In the rows, 128 means zero.
Known rows, with every step that occurs
t, g, v, s, z, q, k: [ 80 125  96  83 121 111 136 127  98  87 129 151 189  96 153 121 123 194
 123 173 143 169 166 133 153  74 136 113  81 140 111 136 131 129  84 116]
g, d, j: [166 113  85 172 150 115 139 106 103 182  74  91 160 110 120 150 173 137
 166  87 126  98  97 135 140 133 156 135 136 140 107 133 130 129  46 119]
p, j, d: [163 106  96 159 127 138 105 180 106 137 167  95 157 151  92 143 156 127
 186 103 114  72 164 143 125 128 131 132 202 111 162  96 137 123 101 129]
j, d, g: [170 125 104 168 135 138 132 137 101 187 102 110 164 130  98 170 150 127
 178  82 111  77 126 143  98 126 136 151 187 128 141  90 137  97  86 110]
t, g, d: [ 74 130 120 137 111 129 148 124  92 138 100 102 165  89 148 147 162 170
 141 150 125 117 140 133 154 124 128 115  83 122  80 115 106 115  95 103]
d, g: [158  93 116 164 149 124 123 137 104 165 106 108 159 141 111 163 126 145
 152 102 134 143 115 129 119  99 117 162 135 130 131 123 152 100 114 120]
y, m, b, q, k: [157 151 130  42 216 174 112 117 141 145 111 169 139 123 114  95 171 131
 124 113 138 193 191  97 153 168  78 114 134 172  98 117 121 163  78 191]
j, p: [151 172 120 143 102 148 136 153 145 127 127 140 143 124 106 127 132  98
 116 117 108  96 133 147 136 138 139 106 184 119 142 106 131 142 154 103]
g, v, s, z, q, b, m: [118 116  73  62 162 121 131 112 134 103 141 146 161 103 160 100 133 175
 109 134 149 141 157 138 135  90 168  99 133 165 137 151 128 175  79 164]
y, m: [149 151 154  98 161 163 138 136 118 153 137 164 153 135 116 142 170 123
 121 102 126 153 134 110 101 141 117 140 140 133 136 143 120 122  58 163]
t, g, v, s, z, q, p: [ 76 128 102  94 127 133 135 130 107 107 138 138 202  98 155 108 120 172
 108 188 141 152 162 131 153  73 133 119  93 130 124 142 121 124 116 117]
k, q, b, m, y: [102 104 126  86 173 164 103  85 195  91 146 130 119 111 130  65 156 144
 115 121 117 150 164 135 141 169 118 135 153 184 119  79  84 208 120 150]
l, d: [157 142 136 132 166 175 122 115 116 182  92 121 154 149 139 133 127 135
 133  90  92 104 148 124 128 121 115 112 148 132 119 160 135 135  93 118]
s, z, q, p: [166 143 136 102 133 158 120 142 142 147 148 169 157 141 143  89  89 155
  91 162 168  96 178 123 147  81 107 149 105 114 178  95 136 151 108 134]
q, b, m: [102 111 125  75 194 150 102 129 155 106 123 133 111 130 146  67 152 174
 129 144 154 127 162 109 163 155 120 146  87 174 105 115 122 177 127 174]
n, m: [ 94 120 157 148 152 101 144 131 148 110 151 160 130  88 126 126  79 127
  97 102 136 132 108  92 150 133 119 144 151 117 158 113 140 163 130 133]
l, d, j, p, q, k: [214 143 108 153 185 164 104 132 107 181  82 120 188 167 107 141 135 129
 153  77  85  93 155 117 158 106 111 132 174 147 146 161 166 160  90 103]
d, g, v: [147 101  89 162 147 101 141 139  87 173  88  96 162 100 116 193 137 150
 166 111 113 155 109 140 108  98 144 135 151 143 117 168 158  91  94 114]
k, q, p, j, d, g: [174  76 122 162 166 175  83 130 157 163 175  98 191 150  76 114 156 110
 158 101  68  97 125 146 104 117 108 172 208 142 176  81 113 139 106 126]
y, m, b, q, p: [154 154 137  52 222 196 113 117 148 167 120 155 150 129 117  83 168 112
 109 127 135 176 185  95 154 166  76 120 141 165 113 125 108 161 108 192]
z, q: [139 143 108 102  87  97 124 102 115 124 130 181 116 136 139 129  94 148
  98 113 149  97 170 121 148 136 128 136 148 120 137 104 122 147 119 118]
j, d, g, v, s, z, q, b: [168 123  77 134 145 130 129 136  98 170 120 133 198 119 120 146 146 162
 172  95 134  81 159 156  89 100 154 127 187 143 146  93 141 125  53 132]
p, j, d, l: [189  97  88 183 139 136  83 175  95 166 146  86 176 137  79 155 157 142
 195  97 135  71 157 129 140 125 137 142 214 102 163 112 153 114  82 111]
n, m, b, q, z: [ 94 118 152 105 200 128 131 120 190 123 142 151 125  76 122  78  94 130
  92 127 158 152 160  94 191 163  85 112 146 149 142  88 128 193 168 163]
b, q, p, j, d: [164 109  69 119 187 200  92 129 156 164 151 104 156 126 112  89 148 138
 144 128 109  79 152 132 169 141 100 141 158 136 138  91 135 169 147 157]
v, s, z: [145 101 121 102 152 164 126 121 147 101 176 129 187 156 141  86 122 137
 109 121 161 148 123 148 114  60 141 111 125 124 170 107 130 151 101 154]
g, v, s, z: [128 117  87 104 146 123 146 126 123 115 143 116 177 100 144 130 135 142
 127 132 128 159 117 152 104  73 171  84 144 141 143 170 136 135  83 143]
v, s, z, q, b, m: [140 103 106  57 164 158 109 105 157  85 175 163 166 161 159  53 113 173
  88 119 187 123 167 129 149  78 137 129 116 150 164  84 122 189  94 173]
b, q: [140 119  84 105 154 161 124  95 162 140 130 124 111 103 146 125 131 159
  99 124 141 119 132 130 160 136 118 114 135 132 111 105 119 159 143 142]
v, s, z, q, b, m, n: [152 108 119  46 175 162 109 105 159  78 154 165 166 157 144  35 110 152
  87 108 187 132 180 134 162  87 126 117 108 152 165  85 125 204 123 185]
g, d, j, p, q: [189 132  73 174 131 118 140 126  97 173  99  90 177 118 109 166 173 116
 154  80 105  65 109 141 146 128 152 111 179 133 134 127 135 153  80 104]
s, v: [144 145 127 124 154 130 145 109 135 119 130 146 132 103 168 156 126 148
 106 125 126 131 155 143 137  79 117 119  98 116 140 135 138 113 127 126]

Rows
[196 127 106 132 184 134 107 148 135 120 102 116 155 145  95 108 145 110
 124 112 147 103 162 114 192 128 117 142 165 154 161 125 149 187 172 133]  d, j, p, q, b, m, n
[159 119 110 146 169 174  86 172 125 160 157 104 183 155  86  83 152 101
 187 132  88  77 155 129 137 134 106 161 157 134 164 110 145 142 133 149]  q, p, j, d
[124  98 151  79 189 163  98  91 197  96 136 138 118 118 119  65 155 136
 101 113 118 138 151 131 141 155 113 132 143 180 129  86  87 197 140 164]  k, q, b, m, n
[148  83 133 136 164 174  81 125 174 127 190 110 170 148  95  90 143 109
 130 126  79 121 127 140 120 119 103 158 177 143 168 100 106 156 130 136]  k, q, p, j
[180 142  76 180 132 128 144 123 113 184  75  99 170 107 107 149 175 118
 157  79 112  79  99 149 147 140 163 120 172 131 114 120 135 139  62 103]  g, d, j, p
[141 163  99  96 139 156 115 152 141  88 150 127 141 130 123  94 140 108
 124 124 110  97 203 130 171 158 112  94 174 159 152 100 130 224 189 137]  j, p, q, b, m, y
[ 87 127 167 121 174  91 135 137 150 103 136 151 120  95 121  98  78 107
  97 120 150 163 155  83 176 152  93 119 161 136 144 103 130 173 159 146]  n, m, b
[ 68 119 108 111 127 127 150 140 109  97 135 111 190  89 157 137 136 175
 118 184 146 173 143 139 137  66 145 100  96 123 116 152 119 109 106 114]  t, g, v, s, z
[155 122 103 112 124 132  88 137 119 133 161 161 153 162 116  88  96 133
 128 126 130  88 186 118 166 131  99 162 145 126 159 106 141 159 139 141]  z, q, p, j
[180 141 103 173 134 135 108 127 105 194  94 116 163 100  98 160 157 131
 168  98 126  62 128 120 124 146 151 136 196 114 139 112 131 105  74  92]  j, d, l
[207 143 122 169 177 181 117 139 127 201 100 110 201 163 106 140 146 123
 145  91  95  75 150 130 146 110 117 122 177 138 165 162 153 150 108 102]  l, d, j, p, q, z
[143 146 114  99 120 129 106 104 126 144 132 184 141 142 127  85  94 125
 107 131 126  91 166 116 156 141 107 157 125 136 143 110 127 156 140 132]  z, q, p
[103 136  89  84 159 146 134  98 149 102  95 118  97 101 133  87 129 122
 122 113 138 152 174 110 193 168 132 137 129 176 125 116 120 194 132 148]  b, m, y
[164 135  94 118 119 135  91 138 113 151 154 160 160 158 104  95 109 125
 143 115 116  56 189 124 155 142 109 161 172 127 167  90 136 155 121 134]  z, q, p, j, d
[154 122  90  89 203 176  87 133 154 151 127  99 141 132 107  63 144 109
 144 147 130 122 210 119 191 166  77 104 172 159 118  81 121 173 174 163]  m, b, q, p, j, d
[147 144 106  80 112  94 106 102 111 110 117 201 120 138 124 102  98 162
 131 108 131 115 177 116 155 141 114 153 109 151 126 100 147 161  90 131]  z, q, k
[ 98 116 110 163 123 126 124 120  82 167  79  93 182  78 139 158 169 182
 148 145 143 114 129 117 169 123 131 124  95 112  80 130 119 101  75  84]  t, g, d, l
[173  74  70 141 168 129 110 148  95 158 142 109 219 142 111 140 120 156
 158 108 131 144 141 147 124  52 133 146 160 138 167 144 168 123  86 142]  d, g, v, s, z, q, p, j
[112  91 137  88 175 159  97  89 198 103 156 134 121 123 131  85 159 158
 100 126 117 127 139 128 128 147 123 143 148 175 127  88  82 183 113 153]  k, q, b, m
[150 101 120 139 174 169  82 168 128 139 164 103 174 162  98  73 134 110
 165 145 103 119 150 122 151 119  95 162 124 135 158 131 152 143 150 155]  q, p, j
[195 133 104 136 206 181 103 130 126 177  88 110 176 166 124 126 146 144
 129  89 108  78 167 109 174 115 116 135 178 154 143 158 146 177 107 118]  l, d, j, p, q, b, m
[201 131  93 158 151 117 109 149 115 127 123 122 169 153  89 142 136 115
 146 113 121 110 135 120 161 108 123 151 169 139 163 130 165 158 128 104]  d, j, p, q, k
[119 132 105  61 139 117 104 102 139 107 128 184 105 135 152  82 114 183
  99 125 169  95 196 105 176 157 120 149 117 161 119  91 118 184 119 154]  z, q, b, m
[148 116  80  80 179 158 106  96 157 125 113 144 114 106 129  96 136 174
 132 119 122 139 139 122 170 143 106 131  96 162  97 103 145 174 114 153]  b, q, k
[118 120 142  63 208 155 101 129 158  98  98 135 111 123 129  45 147 148
 131 129 155 138 180 115 178 168 106 134  77 180 105 114 127 194 163 190]  q, b, m, n
[163 131 127  64 226 197  99 143 142 158 142 139 161 145 104  87 173 115
 125 124 136 174 199  99 161 158  70 123 157 154 125 123 120 163 105 196]  y, m, b, q, p, j
[188 130  86 133 179 136 125 125 116 156  74  95 163 112 107 116 184 120
 150  76 119  71 144 133 179 151 138 113 149 163 126 121 136 195 107 144]  g, d, j, p, q, b, m, n
[134 109 147 123 157 170 101  92 184 138 163 130 155 130 108  87 138 103
 108 130  73 125 106 137 113 131 109 152 158 154 152 104  94 155 133 129]  k, q, p
[138 107 133  62 187 132  96 133 123  85 149 118 124 142 139  89 140 138
 120 131 132 110 193  99 167 135  88 112 103 172 150 131 132 210 191 184]  p, q, b, m, n
[137 118 102 103 166 183 123 103 188 156 138 130 135 102 132  96 155 164
 120 138 138 110 132 145 154 146 115 117  99 151 126 106 123 158 146 154]  b, q, z
[208 142 121 127 219 184 104 133 126 171  67 112 173 160 111 108 141 124
 130  76 110  86 182 112 185 128 107 125 170 158 144 156 150 192 134 132]  l, d, j, p, q, b, m, n
[156  95  78 113 193 194  87 129 162 149 155 104 147 131 123  81 133 145
 129 140 124 110 149 126 180 132  93 143 131 139 132 109 137 173 161 160]  b, q, p, j
[ 99 113 106 163 130 120 145 126  90 153  82  90 178 100 137 153 168 173
 151 145 146 126 127 125 167 114 132 143  93 121  84 124 116 104  79  93]  t, g, d, j
[143 122  90 102 186 193 105  93 172 158 127 125 135 111 135  77 132 139
 109 145 118 114 128 122 172 143  98 138 109 148 117 112 128 171 163 154]  b, q, p
[177 112  57 129 155 132 102 140 103 157 146 118 217 107 114 122 136 148
 156 118 126 101 151 142 127  80 166 111 192 131 172 152 150 138  58 134]  g, v, s, z, q, p, j, d, l
[197  83  58 140 148 124  99 176  85 142 159 114 207 153  87 144 141 167
 203  80 125  96 178 154 119  79 139 145 197 132 179  97 171 130  39 141]  p, j, d, g, v, s, z, q, k
[168 116  90 169 143 121 115 103  92 201  70  93 167  81 120 158 174 151
 165  84 124  86  99 127 141 144 153 111 142 125 102 142 133 124  43 106]  g, d, l
[127 100 120  73 176 128  96 134 120  90 171 113 126 147 153 107 146 159
 118 144 132 102 180  97 154 125 100 123 107 169 148 131 127 197 164 175]  p, q, b, m
[172 134  82 141 170 137 113 142 133 114 113 110 155 138 106 108 142 115
 139 119 147 114 176 117 191 139 124 145 179 160 153 116 147 199 152 122]  d, j, p, q, b, m, y
[192 122  96 137 143 147 120 176 109 182 143 134 191 130 117 134 109 165
 143 139 148  77 186 139 133  70 124 150 163 113 191 100 154 128  72 128]  s, z, q, p, j, d, g, v
[148 150 111  96 141 150 111 156 141  99 163 131 143 140 125 112 144 123
 110 129 110  74 175 123 158 135 119 101 167 152 158 109 130 198 183 138]  j, p, q, b, m
[180 112 127 160 181 175 119 121  99 212  73 103 179 160 127 163 127 149
 154  70  98 116 139 128 122  99 107 137 153 136 122 155 153 113  83 113]  l, d, g
